Every row comes from one small tree of marks. The marks that hang from a mark follow it in brackets, in alphabetical order. Every link used is in the known rows. Which tree was each row made from?
(in the rows, 128 means zero)
Known rows
garod(gavemub tifof): [137 141 136  84 149  88 131 132 111  68 144 125 106 120 158 121 113 146
 128 113 126 148 143 124 125 128 136]
kanun(bafin begov): [118 116 157 115 140 163 127 125 129 128 139 137 132  96 142 119 134 139
 111 101 114 122 131 152 124 135 150]
dumo(vamine): [125 147 117 120 135 167 125 127 117 104 133 128 133 116  96 134 127 124
 125 133 125 108 123 113 142 122 119]
kanun(begov): [125 141 146 121 141 171 132 137 122 130 130 128 133 104 148 127 123 136
 117 112 119 119 139 147 127 136 139]
gavemub(niba(vamine(dumo(vudapa(kire))))): [114 123 140 143 124  86 136 116 132 116 126 123 128 150  80 111 136 136
 144  94 133  71 103 127  90 133 130]
vudapa(bafin(kanun) fareni): [113 122 143 163 132  68 134  97 134  98 135 127 134 119  93 125 109 124
 140  89 129 103 106 133 102 106 126]
vamine(dumo(vudapa(bafin fareni)) niba): [ 97 116 127 153 125  73 134 113 141  94 136 126 125 108  72 138 138 116
 162 114 149 107  96 129  79  99 130]
gavemub(niba(vamine(dumo))): [116 126 135 164 124 113 135 119 131 118 130 124 131 152  84 123 143 138
 144  96 128  69 113 123 101 125 132]
vamine(dumo niba): [108 112 116 144 125 166 133 133 130 122 124 127 122 128  94 142 144 124
 154 130 138 108 121 122 113 107 131]
vudapa(bafin kire(tifof)): [138 113 140 134 147  65 136 120 143 114 128 117 125 121 113 123 107 130
 123 138 116 117 120 131 104 126 121]
niba(vamine(dumo)): [120 123 133 175 137 129 135 120 137 112 133 111 124 139  68 123 140 136
 142 134 123  93 126 118 113 109 126]
vamine(dumo(vudapa(bafin))): [128 120 137 147 133  62 121 133 144  98 132 119 121 126  88 122 132 119
 148 123 128 118 112 129  95 108 126]
garod(gavemub): [131 137 126  96 131  59 130 143 119  92 142 117 119 119 146 128 118 142
 130 119 129 138 142 129 122 140 130]
gavemub(niba): [122 130 132 128 118 117 128 126 125 130 125 137 134 142 133 127 132 132
 132  91 133  97 113 130 114 140 134]
vamine(dumo(vudapa(kire)) niba): [105 110 123 117 123 116 134 127 131 119 119 124 119 124  88 125 136 120
 155 127 144 111 108 129  96 117 129]
kidet(vudapa(bafin fareni) ziko): [116 135 150 164 103 170 151  93 146 100 150 122 123 144 108 127  91 109
 161 106 122 159 109 125  93 112 115]
bafin(kanun(begov)): [125 134 141 115 145 179 129 125 114 133 115 120 132 119 133 117 116 135
 128  75 111  98 133 144 137 127 137]
kidet(vudapa(bafin)): [128 126 136 150 108  92 133 116 139 107 144 128 124 140 125 126 109 127
 148 107 123 131 120 129 107 121 115]
vamine(dumo(vudapa)): [125 124 131 136 130 100 123 130 140 109 123 118 119 127  94 123 137 119
 147 130 129 121 121 128 106 118 131]
garod(gavemub(niba(vamine))): [123 141 132 110 127  44 135 132 117  89 146 117 125 135 126 123 125 152
 135  89 131  96 127 127 105 144 133]
vudapa(bafin(kanun) fareni(nuvag)): [107 126 129 170 136  26 132 101 125  76 131 120 133 124  84 126 113 120
 135  90 130 108 106 127 106 116 130]
garod(gavemub(niba(vamine(dumo)))): [122 136 132 124 129  50 134 135 123  85 143 114 121 139 111 123 129 149
 141  95 131  90 130 126 101 137 134]
dumo(vudapa(fareni(nuvag) kire(tifof))): [114 132 126 124 135  28 139  99 139  92 122 111 121 108  96 120 121 113
 126 136 132 130 112 131  97 146 137]
fareni(nuvag): [122 135 110 137 131  73 126 132 117 101 123 119 126 135 116 130 132 123
 122 131 129 136 127 121 134 140 134]
gavemub(niba(vamine)): [119 132 136 147 124 109 135 115 126 123 132 129 135 147 104 122 137 141
 135  87 131  76 108 125 106 133 131]
niba(vamine): [123 130 133 154 136 118 137 114 131 119 137 117 131 133  93 123 133 140
 133 124 125 101 121 121 119 119 124]
kidet(vudapa(kire(tifof))): [130 123 130 131 114 134 143 106 142 127 124 117 117 141 126 121 108 123
 138 131 111 128 137 130 115 141 121]
dumo(vudapa(fareni)): [112 137 137 128 124  69 132 103 138 106 135 127 128 104 108 123 127 116
 136 119 141 130 108 136  98 129 133]
garod(gavemub tifof(kire)): [142 124 143  96 135 131 135 146 104  49 144 117 109 119 167 118 110 145
 124 138 125 157 140 124 137 125 144]
vamine(dumo(vudapa(fareni kire)) niba): [ 93 110 127 133 120 110 140 112 136 112 123 127 120 113  76 127 135 115
 155 129 150 110 106 131  86 116 132]

Write each row's tree
[117 119 140 151 137  94 137 117 138 109 129 110 122 136  62 109 134 133
 143 131 128  95 116 124  98 117 124]
niba(vamine(dumo(vudapa(kire))))
[109 128 126 158 128  65 128 116 140  86 125 116 119 122  76 126 138 111
 145 136 136 121 118 126 100 123 137]
vamine(dumo(vudapa(fareni(nuvag))))
[116 121 141 163 130  53 128 116 149  87 136 122 122 116  77 125 129 115
 149 126 136 114 109 131  85 108 130]
vamine(dumo(vudapa(bafin fareni)))
[115 119 131 167 144   4 145 100 142  78 131 115 126 114  85 128 107 119
 120 144 126 120 115 127  92 134 130]
vudapa(bafin fareni(nuvag) kire(tifof))
[132 142 138  83 141  76 132 130 107  69 142 132 110 132 162 121 118 149
 131  81 130 125 131 126 115 139 141]
garod(gavemub(niba) tifof)
[ 99 145 124 125 132  77 132 101 125  72 150 132 138  82  67 141 127 114
 145 106 149 104  82 121  94 105 117]
dumo(vamine(niba) vudapa(bafin fareni))
[ 95 120 123 143 120 112 135 112 138 104 128 126 122 110  79 137 144 115
 160 122 149 111 105 129  90 106 135]
vamine(dumo(vudapa(fareni)) niba)
[107 119 119 126 126 124 129 128 133 114 124 123 121 120  90 136 146 119
 159 119 144 114 107 127 101 108 131]
vamine(dumo(vudapa) niba)
[138 110 139 128 152  77 134 112 135 117 117 109 127 130 104 116 100 131
 130 106 108  99 116 131 111 120 121]
vudapa(bafin(kanun) kire(tifof))
[107 107 129 126 128  76 132 129 134 108 127 125 122 121  83 125 130 122
 156 119 144 111  99 131  86 110 124]
vamine(dumo(vudapa(bafin kire)) niba)
[101 118 128 142 122  59 143 105 125 100 122 129 126 124  95 116 114 118
 117 145 139 129 124 129 111 150 133]
vudapa(fareni(nuvag) kire)
[111 149 111  92 131 134 126 118 115  98 136 128 133  98  88 137 136 118
 141 112 142 109  97 117 122 117 120]
dumo(vamine(niba) vudapa)
[126 122 138 155 146  97 139 111 147 108 127 101 120 130  61 115 136 132
 143 139 119  93 120 122  98 116 126]
niba(vamine(dumo(vudapa(kire(tifof)))))
[112 148 133 126 139  72 126  96 125  69 140 123 137  95  63 124 115 115
 140  88 132  96  90 122 106 106 118]
dumo(vamine vudapa(bafin(kanun) fareni))
[105 130 140 166 121  86 138 104 138 105 133 124 131 139  71 121 142 131
 147  90 138  69 102 126  85 126 135]
gavemub(niba(vamine(dumo(vudapa(fareni)))))
[116 143 114  82 142 132 135 113 123 103 126 118 128  95  83 133 128 118
 135 130 133 105 102 117 116 126 120]
dumo(vamine(niba) vudapa(kire(tifof)))
[110 127 149 139  96 211 159  91 140 123 134 123 117 151 110 112  85 108
 153 125 123 161 121 127 101 134 118]
kidet(vudapa(fareni kire) ziko)
[124 109 142 132 135  64 125 126 136 105 118 116 119 134  81 107 117 122
 148 109 125 105 110 133  97 114 124]
vamine(dumo(vudapa(bafin(kanun) kire)))
[108 131 131 178 136  64 137 105 138  83 134 106 123 128  50 120 143 127
 145 129 132  99 113 119  95 115 132]
niba(vamine(dumo(vudapa(fareni(nuvag)))))
[117 132 149 160 108 182 150  84 141 102 141 118 123 150 100 121  85 110
 167  82 116 143 107 125  99 107 116]
kidet(vudapa(bafin(kanun) fareni) ziko)
[113 112 145 152 128  48 133 116 146  94 130 122 120 119  74 115 120 116
 144 133 136 115 110 134  82 117 127]
vamine(dumo(vudapa(bafin fareni kire)))
[113 124 135 153 126  93 129 116 145  99 127 120 119 119  82 125 137 114
 146 132 135 117 119 130  96 116 134]
vamine(dumo(vudapa(fareni)))
[111 113 121 120 133 117 136 122 140 118 117 116 117 118  87 131 138 119
 154 133 136 110 112 127  96 115 131]
vamine(dumo(vudapa(kire(tifof))) niba)
[114 145 120 104 137  88 125 120 119  84 145 129 137  94  81 137 129 121
 143 102 141 108  84 118 108 107 114]
dumo(vamine(niba) vudapa(bafin))
[110 127 138 173 134  93 138 104 144  98 137 111 125 126  55 120 141 129
 147 127 131  93 113 122  94 109 129]
niba(vamine(dumo(vudapa(fareni))))
[108 108 151 151 125  42 143 105 137 103 139 136 131 117  96 116 101 124
 125 132 138 120 111 137  90 128 122]
vudapa(bafin fareni kire)
[128 149 128 106 144  82 118 116 118  80 135 120 135 106  78 122 117 120
 140  85 124  98  93 120 118 109 114]
dumo(vamine vudapa(bafin(kanun)))
[126 153 137 102 152 102 119 122 114  82 136 119 137  95  88 121 114 125
 134  76 120  93  97 130 119 113 120]
dumo(vamine vudapa(bafin(kanun(begov))))
[113 138 138 169 106 136 151  96 140  81 146 118 122 148 100 128  93 106
 157 111 122 163 109 119  96 121 119]
kidet(vudapa(bafin fareni(nuvag)) ziko)
[109 119 143 165 132  84 141 103 142 101 133 112 123 128  53 112 132 130
 144 134 132  93 114 125  91 117 126]
niba(vamine(dumo(vudapa(fareni kire))))
[107 119 131 146 126  59 133 117 137  91 120 119 116 126  72 115 128 113
 139 140 136 122 119 129  96 132 135]
vamine(dumo(vudapa(fareni(nuvag) kire)))
[120 115 145 159 140  61 137 115 141  99 136 111 124 134  58 109 129 135
 145 125 127  92 109 124  90 111 120]
niba(vamine(dumo(vudapa(bafin kire))))
[121 125 141 169 140  66 132 116 141  93 140 109 125 130  61 118 137 135
 148 120 126  94 108 123  93 103 122]
niba(vamine(dumo(vudapa(bafin))))
[115 146 128 111 141 104 137  95 135  87 130 117 128  90  71 126 117 111
 126 140 128 108 110 121 109 131 123]
dumo(vamine vudapa(fareni kire(tifof)))
[ 92 139 121  98 125 113 140  98 119  93 134 134 132  89  70 127 123 114
 137 122 151 106  94 122 104 127 121]
dumo(vamine(niba) vudapa(fareni kire))
[106 143 132 106 129  99 134  99 124  89 134 129 130  97  72 116 116 112
 126 130 140 110 104 124 110 134 120]
dumo(vamine vudapa(fareni kire))
[125 137 136  97 139  62 125 124 121  86 138 126 131 106  79 114 110 121
 128 119 131 112  96 123 109 126 110]
dumo(vamine vudapa(bafin kire))
[109 154 126 120 129 110 129 101 127  82 140 127 133  90  76 130 128 112
 132 123 138 112 105 121 115 122 124]
dumo(vamine vudapa(fareni))
[122 122 141 165 143  79 131 110 137  97 133 105 126 137  55 113 132 135
 153  99 122  83 106 122  97 100 123]
niba(vamine(dumo(vudapa(bafin(kanun)))))
